(in the rows, 128 means zero)
Known rows, with every way that one mark hangs from another:
j_777[j_268[j_312[j_72[j_861[j_907]]] j_343]]: [131 165 111 113 150 152  94 147 151 140 129 156 147 107 154 122 180 136
  89]
j_268[j_312 j_343]: [189 112 128 147 144 198 114 117 154  15 115 144 146 106 159 156 123 117
 141]
j_312[j_72[j_861 j_907] j_268[j_777]]: [ 78 145 132 107 129  87 136 137  89 201 158 132  98 156  91 112 100 164
  91]
j_343[j_72[j_312 j_907]]: [100 150 105 141  85  97 194 147 147 174 149  83 139 140 129 110 156  80
 159]
j_268[j_343]: [169  71 127 116 141 156 134 130 125  32  65 114 142 126 165 153 128 105
 135]
j_72[j_861]: [144 127 100 100 137 126 168 158 156 109 132 101 154 142 111 125 143 106
 133]
j_343[j_72[j_312 j_907] j_268]: [122 125 144 124  92  78 182 137 145 178 151  70 141 172 135 109 167  66
 185]
j_312[j_72[j_861 j_907] j_268[j_343 j_777]]: [ 95 119 169 111 127 131 120 134  97 179 116 166  97 154 130 138 101 160
  99]
j_343[j_72[j_312[j_268[j_777]] j_861 j_907]]: [ 75 172 144 146  93  93 159 134 141 239 179 135 119 142  94 120 104 133
 144]
j_312[j_72[j_861 j_907] j_268]: [101 134 113  78 137  70 187 159 103 193 155 101 102 166 136 124 133 142
  77]
j_343[j_72[j_861] j_268]: [141  88 135 125 113  81 170 140 137 119 120  76 147 176 104 132 144  79
 197]
j_777[j_268[j_312[j_72[j_861]]]]: [124 150  96  83 151 126 130 137 128 163 181 131 128 105 105 120 144 151
 101]
j_861[j_907[j_72[j_312[j_268[j_777]]]]]: [125 151  97 172 130  78  95 113  86 149 120 107  98 137 109  94 149 138
  75]
j_907[j_861]: [177 103  82 119 129  91 157 125 128  78 111  58 139 134 122 119 140 116
 136]
j_312[j_268[j_343 j_777]]: [150  61 155 137 158 145  86  89  83  43  66 147 106 113 142 164  61 160
 116]
j_268[j_312[j_72[j_907]] j_343 j_777]: [119 150 155 164 119 191  81 114 116 104 139 175 119 125 119 121 117 141
 131]
j_777[j_268[j_343]]: [148  68 126  79 157 132 115 117 123  69  62 123 135  88 161 145 126 124
 124]
j_312[j_72]: [131  88  88 105 140  99 151 137  68  86 105  68 121 148 127 126 133 123
 100]

Rows:
[104 158  97  93 142 109 127 126 123 156 178 123 116 100 124 101 143 143
 100]  j_777[j_268[j_312[j_72[j_907]]]]
[113 185 116 139 142 115 115 139 142 181 156 128 142 133 117 112 132 143
  81]  j_72[j_312[j_268[j_777]] j_861[j_907]]
[113 137  83 109 151  62 152 157  91 145 118  82 124 163 146 123 148 141
  53]  j_312[j_72[j_861[j_907]] j_268]
[ 91 121 169 159 103 119 132 124 132 155 102 167 113 137 119 147  82 136
 163]  j_312[j_268[j_343[j_72[j_861 j_907]] j_777]]
[115 133 133 146 114 139 122 113 165 113 122 158 131  80 149 134 127 114
 174]  j_777[j_268[j_312 j_343[j_72[j_907]]]]
[ 96 137 161 176  79 154 128 123 139 159 109 149 133 128 127 125 122  97
 181]  j_268[j_343[j_72[j_312 j_907]] j_777]
[123 165 111 161 123 142 106 137 188 117 115 161 163  89 141 131 161 111
 153]  j_777[j_268[j_312 j_343[j_72[j_861[j_907]]]]]
[168 105 129 109 160 176  96 107 153  55 113 156 141  70 155 149 122 137
 131]  j_777[j_268[j_312 j_343]]
[144 119 174 113 136 171 118 122 135 159 127 165 124 131 141 158  98 150
 110]  j_72[j_312[j_268[j_343 j_777]] j_861]
[151  88 164 127 145 160 102  97 100 105  99 147 111 117 155 163  83 156
 108]  j_72[j_312[j_268[j_343 j_777]]]
[164 121 150 178 141 218  66  96 140  23 116 178 141  96 116 143  94 139
 152]  j_268[j_312 j_343 j_777]
[112 177 164 151 113 200  97 139 149 158 168 196 130 137 106 116 133 139
 138]  j_268[j_312[j_72[j_861 j_907]] j_343 j_777]
[140 140 122 149  98 115 130 109 172 136 132 134 129  86 143 126 144 121
 182]  j_777[j_268[j_312 j_343[j_72[j_907[j_861]]]]]
[129 133  87 105 106  63 172 144 104 157 135  60 118 162 125  94 166 116
 113]  j_312[j_72[j_907[j_861]]]
[143 140 156 137 139 150  89 122 113 134 188 136 130 162  69 113 130 139
 151]  j_343[j_268[j_312[j_72[j_861]] j_777]]
